Each row comes from the steps of one walk. Every step used is in the known rows, and no mark comes twice. Write the walk behind each row, first mark first.
(in the rows, 128 means zero)
Known rows
M-N-T-Z: [175,193,92,194,137,91,138,76,112,131,80,124,115,109,168,154,129,144,177,107,88,116,157,98,131]
B-M-N-S: [138,148,152,176,101,127,128,83,106,148,104,149,108,162,187,166,75,197,173,130,118,166,145,85,121]
S-N: [146,156,129,148,160,157,97,122,111,158,132,139,133,159,144,173,89,141,117,112,123,161,107,106,143]
F-Z-K: [81,169,160,144,139,127,137,130,129,173,125,132,129,189,155,102,124,123,175,72,146,139,65,98,90]
T-Z-W: [109,195,115,193,151,92,131,68,127,156,80,151,135,164,129,121,113,152,164,132,94,115,113,107,111]
N-S-B-F-Z-W: [94,150,154,154,136,133,125,58,122,140,63,159,92,218,186,137,80,189,185,68,100,140,93,107,91]
J-M-N: [164,144,162,161,134,137,135,117,98,164,124,116,152,136,139,154,95,147,132,107,104,163,110,101,140]
J-M-N-S-Z: [132,176,189,190,121,158,166,65,114,162,88,126,120,136,166,161,72,183,192,125,107,157,141,80,128]
W-B: [137,176,137,122,146,158,109,118,109,151,137,154,159,159,115,121,86,108,109,133,136,123,136,131,121]
W-B-M-N-S: [150,165,151,151,113,155,106,83,98,150,99,169,134,169,170,155,50,170,146,142,119,152,154,100,109]
B-F: [165,154,124,155,103,144,141,85,123,153,159,105,126,170,129,125,119,148,141,109,122,134,112,147,124]
T-B-M-N-F: [166,163,151,198,120,134,62,96,114,166,106,138,127,162,179,112,101,144,119,124,114,126,103,99,123]
J-M-N-F-Z-K: [128,164,192,168,125,135,99,101,105,175,108,119,137,178,164,120,109,133,184,58,131,150,40,66,125]
W-B-M-N: [177,161,146,153,134,134,115,112,95,160,116,150,155,159,149,145,63,141,115,133,99,134,142,114,106]
J-M-N-S-B-F: [172,128,161,157,107,175,135,77,83,158,110,129,106,166,169,181,68,183,147,94,93,179,102,112,94]
S-B-M-N-F-Z: [145,136,171,172,144,99,89,121,93,144,86,136,112,182,218,150,86,164,154,62,102,142,96,56,98]
B-M-N-S-Z-K: [117,168,177,212,95,141,164,69,109,190,97,138,86,181,182,147,70,194,209,124,100,145,116,78,79]
Z-W-B: [120,172,143,144,156,139,105,91,106,159,95,172,156,181,100,113,71,132,119,126,105,105,130,125,133]
T-Z-W-B: [120,214,112,165,163,121,113,64,125,157,73,175,161,172,111,110,88,123,140,146,95,102,129,123,96]
S-B: [123,132,143,135,153,134,127,148,91,159,130,144,122,152,149,148,101,140,106,98,112,138,111,107,97]
T-B-M-N: [157,157,141,195,137,136,104,122,123,180,102,135,139,151,174,117,96,141,113,133,96,139,116,114,99]
M-N-W-B: [176,174,146,147,152,67,116,112,85,133,76,157,141,148,118,159,58,123,146,144,105,106,138,122,106]
W-B-M-N-F-Z: [161,182,166,156,133,120,73,88,111,136,91,145,155,182,188,120,77,136,153,93,123,125,123,78,123]
W-B-M: [136,161,152,145,130,171,110,113,117,153,127,164,171,173,147,108,69,137,103,136,123,134,141,120,100]
Z-W-B-M: [121,157,159,170,142,149,102,84,109,158,89,182,165,193,137,102,50,155,114,131,90,120,132,115,115]
S-Z: [123,176,155,178,137,127,165,101,131,162,121,118,127,145,144,124,111,144,158,123,111,116,136,111,118]
Z-W: [107,154,144,171,145,113,125,90,109,156,104,150,133,173,121,124,100,164,140,110,105,119,113,112,143]
T-B-M-N-W: [156,160,164,208,143,77,103,112,116,152,56,158,137,153,173,113,73,147,139,155,81,123,115,118,80]
M-N: [165,155,131,155,134,100,132,119,97,159,132,113,119,144,136,164,112,146,146,112,114,135,125,106,141]
T-Z: [127,199,106,166,140,115,138,98,130,153,119,135,143,143,142,123,133,134,154,138,125,135,123,112,95]

Which walk is each row?
[165,163,158,185,127,118,68,55,88,150,84,173,137,193,140,131,51,163,136,122,80,106,122,96,144]	Z-W-B-M-N-F
[164,146,159,199,128,53,136,108,95,133,80,145,127,155,169,155,65,174,167,140,84,136,124,95,103]	B-M-N-W
[167,157,143,175,142,42,135,108,90,132,83,135,119,141,135,165,86,155,172,129,102,124,123,110,119]	M-N-W
[176,179,102,221,123,102,143,68,115,130,76,137,130,122,202,141,105,166,171,116,75,129,161,86,113]	B-M-N-T-Z
[122,165,143,168,135,107,137,59,144,147,94,125,133,204,157,101,112,159,182,74,101,121,90,128,127]	B-F-Z-W
[183,200,108,195,136,125,124,68,111,131,65,157,154,129,185,135,80,135,148,130,73,115,177,102,98]	W-B-M-N-T-Z
[133,130,171,151,138,164,123,115,74,159,97,151,109,144,170,188,61,177,138,101,103,181,113,82,103]	J-M-N-S-B
[137,179,156,139,146,103,113,110,108,127,88,176,160,158,113,123,61,119,133,150,122,108,137,131,101]	N-W-B
[164,119,153,173,145,111,130,142,75,168,115,137,113,157,180,169,73,171,116,100,77,153,120,90,84]	S-B-M-N
[166,141,147,181,121,108,132,116,99,161,124,127,129,155,168,151,90,168,140,119,97,148,129,97,119]	B-M-N
[184,180,121,183,137,129,116,76,147,142,67,106,121,149,201,101,130,122,167,68,98,106,125,134,127]	M-N-T-B-F-Z
[93,171,173,163,161,131,104,89,132,148,59,181,174,207,170,87,56,149,144,98,100,122,122,96,104]	F-Z-W-B-M
[168,123,155,177,126,114,89,116,74,155,117,141,103,162,183,166,77,174,119,92,92,140,108,75,105]	S-B-M-N-F
[134,183,148,126,124,168,125,97,138,175,132,128,148,213,135,91,105,102,157,82,135,126,73,142,68]	W-B-F-Z-K
[126,194,121,209,144,140,114,42,123,127,40,197,166,161,170,95,70,149,147,131,65,100,163,109,108]	N-T-Z-W-B-M
[166,172,116,183,145,133,104,105,115,150,79,133,121,114,172,120,119,125,127,108,96,105,142,125,146]	M-N-T-B
[160,167,133,153,128,151,117,53,114,159,114,149,150,199,98,112,79,138,126,121,91,101,115,159,121]	Z-W-B-F
[125,164,145,151,112,138,146,99,138,175,138,107,120,203,155,100,129,133,184,62,133,137,55,130,82]	B-F-Z-K
[131,170,160,160,128,93,95,106,108,167,119,115,102,186,160,132,125,133,194,59,137,125,56,74,121]	M-N-F-Z-K
[163,121,167,188,150,55,132,132,69,140,70,158,109,156,184,173,45,179,138,124,63,138,115,92,69]	S-B-M-N-W
[108,196,115,174,131,127,143,106,122,184,130,136,126,164,128,118,131,125,168,123,122,133,78,113,62]	T-Z-K
[183,164,153,162,116,136,76,87,91,149,123,150,147,170,156,140,68,143,122,125,114,125,128,96,131]	W-B-M-N-F
[135,171,164,172,163,99,108,85,117,155,48,163,158,202,174,121,55,149,162,98,77,119,124,86,112]	F-Z-W-B-M-N
[90,174,163,169,145,95,81,69,124,131,80,150,128,197,157,103,111,158,179,72,130,114,91,79,159]	N-F-Z-W
[90,198,172,168,136,158,133,37,124,155,58,184,127,183,128,126,48,166,177,145,104,103,155,110,120]	N-S-Z-W-B
[105,193,165,143,157,124,64,66,123,133,71,172,152,206,139,92,88,127,157,90,131,95,101,94,149]	N-F-Z-W-B
[114,174,190,213,129,140,155,35,107,171,46,148,115,162,151,160,57,200,203,124,75,142,129,80,141]	J-M-N-S-Z-W
[159,179,170,214,148,115,144,60,105,177,59,153,143,181,146,131,45,166,152,135,49,91,150,100,112]	S-Z-W-B-M-N
[90,126,161,158,120,169,118,113,97,146,109,177,106,170,196,150,64,194,129,111,119,173,128,87,80]	N-S-B-M
[163,147,177,182,141,81,141,109,91,137,74,139,150,136,136,156,66,155,159,129,94,142,108,101,122]	J-M-N-W
[134,164,171,166,134,111,111,104,109,124,83,188,171,172,147,111,38,140,129,155,108,123,139,122,84]	N-W-B-M
[125,180,132,198,145,144,107,46,161,135,43,140,134,182,188,61,117,140,164,67,86,90,107,144,133]	N-T-B-F-Z-W
